Each row was made from one small tree. The marks that hang from a mark follow it in brackets, in the order of their numbers. Every link used is in the known rows. Write each row's tree.
Known rows:
J362[J311[J648[J621]]]: [ 18.4  12.2 -11.4  12.1 -13.3 -15.7 -11.7  -0.5   4.4  16.4 -11.2  18.1
   2.3   1.7   0.6  41.9  28.5   4.2 -15.6 -11.2 -22.5]
J311[J493 J621 J648]: [ 24.3  19.1  -3.4  16.9 -50.5 -46.3  38.3 -19.8  25.3  27.8 -24.4  12.0
  -7.4  43.9  25.1  58.0 -10.5 -26.5 -57.9  -9.0  50.0]
J362[J311[J493 J621]]: [ 15.9  16.6 -20.5   4.0 -39.7 -22.4   2.9 -13.7   1.5  11.5  -8.7  15.8
 -11.5  16.9  11.8  43.7  16.9  -7.6 -23.3  -0.6  -5.4]
J311[J648]: [ 11.3   4.1  -3.3  10.2 -11.4 -22.0  15.1 -12.3  16.6  18.9 -16.4   4.3
  12.3  14.0   9.7  26.5  -1.1  -6.3 -20.3 -11.8  15.2]
J362[J311[J621[J648]]]: [  0.8  -3.3   0.9  -2.8 -22.2  -5.5 -26.4  -3.9  -7.3  10.5 -10.0  19.5
 -10.1   8.5  22.8  24.6  16.6 -14.3 -23.1  11.9 -22.5]
J311[J493 J621]: [ 12.4  14.5   0.3   7.9 -41.0 -24.6  24.4  -8.6   8.6   7.9  -8.9   8.9
 -19.0  30.1  16.1  32.3  -8.3 -20.3 -37.6   2.4  34.3]
J621[J311[J648[J493]]]: [ -5.4  -1.7   0.5   7.8   2.5 -36.4  20.3   0.2  -1.1  -1.6 -15.3  -7.3
   7.2   4.6  23.7  31.4  -5.3 -18.1 -25.4 -11.5  -1.2]
J821[J311]: [ 14.8 -13.0  -7.0  -1.0  32.2  13.3   8.4   6.4   8.2  -4.4 -13.4 -25.9
  -7.3  10.5   7.9 -14.1  -1.7  21.7   0.9   1.4  28.9]
J648[J311 J493 J621 J821]: [  0.9  52.4   1.7  16.2   6.0 -29.2  -4.0  -5.6  20.3  -0.2 -46.5 -56.5
 -55.6 -42.9   6.7  -3.7 -11.6 -13.3 -19.5 -50.6  23.5]
J493[J311 J821]: [ 22.2   9.3   7.9 -21.6  20.0  22.5  12.6  23.4   1.8  31.4 -18.5 -23.3
 -17.7 -31.8  20.9 -12.0  -3.6  12.9   6.3 -22.7   1.1]
J311[J493]: [ 10.3  17.0  -1.0   9.0 -18.6 -20.6  26.5 -12.8  -3.8  14.6   5.2  16.5
  -1.5  18.4   5.9  24.8  -6.2  -6.8 -15.4  -8.7  10.6]
J621[J311[J493 J648[J821]]]: [  3.5  13.9  -7.7   5.0  -3.3 -45.1  43.4  -8.0  -4.7  14.2 -22.9   8.7
   2.9  25.2  30.9  61.3  -8.1 -27.1 -48.1 -21.0  10.8]
J648[J493 J621[J311] J821]: [-15.8  33.0   6.0  17.8   8.3 -25.1   0.0   6.0  -7.8 -12.5 -21.7 -15.3
 -46.4 -39.9  -7.0  18.1 -12.7 -25.5 -23.0 -36.3  -1.8]
J362[J311]: [  6.5   5.1 -21.0  -2.4  -8.2  -2.2 -17.7  -6.5  -5.1   4.7  -1.8   7.6
   5.2  -6.1  -1.5  18.3  22.9   9.9   5.4  -2.5 -32.5]
J362[J311[J621 J821]]: [ 10.1  12.7 -20.1  -4.6 -20.0 -18.4   5.6  -8.9   2.3  15.8 -13.5  26.2
   0.0  13.6  -6.7  43.5  12.1   0.8 -17.9  -0.9  -3.6]
J362[J311[J493 J621 J648 J821]]: [ 27.0  29.6 -23.2  11.4 -43.0 -51.1  38.2 -27.4  12.6  43.2 -21.7  42.8
   7.7  42.1   5.9  83.6   7.1 -10.5 -47.2 -16.0  17.2]
J648[J311]: [  7.8   6.4  -1.8  -9.4  12.3  -9.4   1.7   6.2  11.6  -4.8 -25.8 -43.2
  -5.7   3.0  29.4  -9.7   7.4   7.1  -8.1  -2.9  11.6]
J311[J621]: [  2.8  -2.8   2.2  -1.1 -22.9  -5.5  -1.7   4.4  12.0  -5.2 -13.4  -9.5
 -19.0  11.4   9.4   8.8  -0.9 -12.8 -20.3  10.9  21.7]
J821[J311[J621[J648[J493]]]]: [  5.4 -10.8  13.8   6.9  10.1  -0.1  -1.0  -0.3   9.4   0.7 -24.4 -19.9
 -27.3  12.3  24.9 -11.6 -16.5  -6.9 -24.3   6.5  41.8]
J493[J821]: [  6.9   4.2   4.4 -13.7  11.4  13.9   3.9  12.5  -4.3  18.7  -3.3  11.7
  -5.7 -36.5   1.1  -4.8  -3.1 -10.2   0.4 -17.9 -13.2]
J621[J648[J821[J311[J493]]]]: [ -2.5   8.9  16.2   5.4  17.8  -7.8  10.9 -13.7 -10.6  25.9 -18.2  17.4
 -18.1  12.4  29.5  10.2 -20.6 -21.8 -33.3 -13.5  21.7]
J311[J493 J621 J821]: [ 14.4  26.5   0.4   7.7 -34.0 -39.4  54.7 -15.5   5.2  27.2  -8.8  37.5
  -8.2  43.9  -2.1  55.4 -20.0 -18.4 -44.4  -6.8  46.1]

Which tree is each row?
[ 17.1   0.4  28.2 -21.7   3.8  19.6   3.5  24.6   0.3  36.0 -27.4 -11.8
 -33.3 -17.3  44.2  -5.0 -10.1 -12.2 -22.5  -7.4  10.6]	J493[J311[J621[J648]] J821]
[-14.8 -11.3  34.6  -1.5  10.0 -22.9  17.6   8.2 -40.7   9.3   7.5  37.8
   4.3  31.2  51.2  34.3  -7.0 -35.5 -42.3  15.9 -19.7]	J621[J311[J493] J648]
[-15.3  26.3  18.2   5.6   6.5 -27.8  -6.6 -23.9   3.1  18.2 -38.2 -21.9
 -27.3 -22.2  37.4  -6.4 -23.4 -33.6 -27.4 -31.3  11.6]	J621[J648[J311 J493 J821]]
[ 27.7  -0.2   5.9  -3.4  32.2  15.6  15.3  20.1   8.7  23.4 -20.1  -2.6
 -12.3 -21.1  10.1   2.1  -0.4   5.2 -17.4 -23.1  18.4]	J493[J821[J311[J648[J621]]]]
[ 20.0  35.8 -32.6  13.1 -29.6 -39.7  18.6 -33.9   9.3  36.1 -24.5  22.2
   1.7   9.5   9.3  63.3  10.7 -10.2 -31.4 -34.4  -3.9]	J362[J311[J493 J648[J821]]]
[ 13.4  28.1 -24.2  15.6 -20.4 -43.1  17.1 -32.6   9.7  36.0 -19.2  29.4
  16.2   1.7 -13.6  53.4   1.9   0.5 -15.2 -32.8  -5.3]	J362[J311[J648[J493] J821]]
[ 23.1  21.8 -23.6  14.0 -28.5 -34.3  15.8 -24.9   5.3  30.0 -10.9  26.6
  13.6  20.5  12.3  58.7  17.6  -1.7 -24.8 -19.5 -10.5]	J362[J311[J493 J648]]
[ 16.6  37.3 -15.5  19.1 -26.3 -45.1  44.2 -34.9  17.9  38.1 -28.3  17.6
  -3.7  19.1  12.7  56.3 -16.7 -23.4 -45.9 -40.3  35.8]	J311[J493 J648[J821]]
[ 22.9  21.6  -7.4   1.3   0.9 -10.0  22.2  -6.0  23.7  32.3 -41.5 -35.2
 -14.2   5.8  24.6  20.6  -7.7   9.5 -16.5 -30.8  33.5]	J493[J311[J648[J821]]]
[ 30.0  30.2  12.8  16.8 -15.8 -24.0  34.4   1.7   3.8  42.7  -8.7  36.4
  -8.8   0.0  10.6  50.1  -2.8 -21.9 -42.0 -33.7  12.4]	J311[J493[J821] J648[J621]]
[ 14.8  22.7  16.5   1.6  21.5 -15.2  14.5  22.7   2.1   5.6 -21.0 -12.6
 -14.8  10.2   8.2  14.1   8.7  10.6 -21.9  -9.4  16.2]	J648[J311[J821] J621]
[ 11.2  34.3  18.2   6.2  11.8  -9.2  -5.6  18.4   9.3   4.9 -27.5 -40.3
 -41.2 -56.0  11.8 -15.9  -3.2  -9.2  -9.0 -38.5   3.0]	J648[J311 J493[J821] J621]
[ 21.8  -0.4  -9.2  17.0  -3.9 -18.6  18.9 -11.2  36.1   6.2 -39.9 -37.1
 -19.2  14.7  16.1   8.3 -15.0   0.9 -28.5 -12.6  61.0]	J821[J311[J621 J648[J493]]]
[  5.7  31.7  14.4  17.3   3.7 -21.6  -9.0   8.6  12.7  -8.7 -26.1 -50.0
 -36.3 -27.1   9.2 -12.6  -1.5  -0.4 -10.1 -24.7  13.2]	J648[J311 J493 J621]
[ 31.6   4.2 -10.4  14.0   9.5 -18.5  40.6 -12.5  17.7  20.9 -22.3  -7.6
   1.2  37.8  20.4  25.6  -7.0  11.5 -27.8 -14.6  49.9]	J821[J311[J493 J648]]
[ 21.9  40.1 -21.4  18.7 -26.4 -34.6  10.6 -19.4   5.6  32.0 -21.0  26.9
  -9.2   6.2   3.7  66.1  15.5  -8.7 -35.5 -33.5  -7.1]	J362[J311[J493 J648[J621 J821]]]
[ 10.2  28.4  18.5  20.0  -1.2  -5.4  -5.6  12.4   5.4   6.1 -12.8 -31.8
 -42.7 -26.6  -5.4  -6.8  -9.6   9.5   2.7 -25.9  12.3]	J648[J493[J311] J621]
[-15.2  16.2  17.0  10.2 -25.7 -21.0  -7.2 -19.3   7.3  11.2 -27.2   1.9
 -36.9  -8.2  19.9   8.6 -25.1 -43.4 -37.6 -12.0  22.2]	J311[J621[J648[J493 J821]]]
[ 17.7  17.0 -22.5   5.7 -11.2 -31.9  17.5 -20.4   5.1  34.9 -15.5  38.3
  25.5  18.1  -6.6  58.7  13.4   5.3 -18.0 -17.0  -8.8]	J362[J311[J648 J821]]
[ 27.6  -5.5  -2.1  -8.9  14.6   8.3  19.7  12.1  21.0  23.3 -31.5 -11.9
 -15.4 -11.1  18.2   3.5  -6.0  -4.7 -24.9 -15.5  35.3]	J493[J821[J311[J621 J648]]]
[  4.4  11.2  20.7   7.4  11.7 -22.0  32.0  25.1 -27.4   2.1   7.6  34.4
  -7.8  23.1   2.2  48.0   2.1  -7.1 -32.0   0.1  -3.9]	J648[J621[J311[J493 J821]]]
[ 26.5 -11.3  -8.7   6.0   4.4  -6.8  17.5  -0.3  31.0   5.9 -35.5 -27.3
 -10.6  31.7  22.9  11.6  -4.0   6.2 -32.5   1.5  58.8]	J821[J311[J621 J648]]
[ 22.2  34.8 -30.4  12.1 -47.3 -43.7  16.9 -31.0  19.4  32.5 -35.0  14.2
 -12.8  18.0  15.9  70.6   8.3 -18.8 -47.3 -26.0  14.5]	J362[J311[J493 J621 J648[J821]]]
[ 10.6  37.5 -20.4  22.6 -20.4 -31.2  -9.2 -22.2  13.1  21.4 -28.1   6.2
 -16.3 -23.7  -7.9  42.6  10.5  -9.0 -19.3 -41.7 -12.4]	J362[J311[J648[J493 J621 J821]]]
[-32.0   5.5  23.5   2.5  16.3 -27.8   0.9  -8.0 -26.4   3.9 -17.3   8.5
 -18.0 -16.4  35.2  16.2 -23.8 -46.0 -33.4 -16.1 -17.0]	J621[J311 J648[J493 J821]]
[ 10.2  26.6  -0.2  19.0  -7.5 -21.2   9.3  -5.4  16.2  21.3 -28.5   5.7
 -16.2  -2.2   0.1  36.5  -3.1 -14.5 -35.2 -30.1  19.7]	J311[J648[J621 J821]]
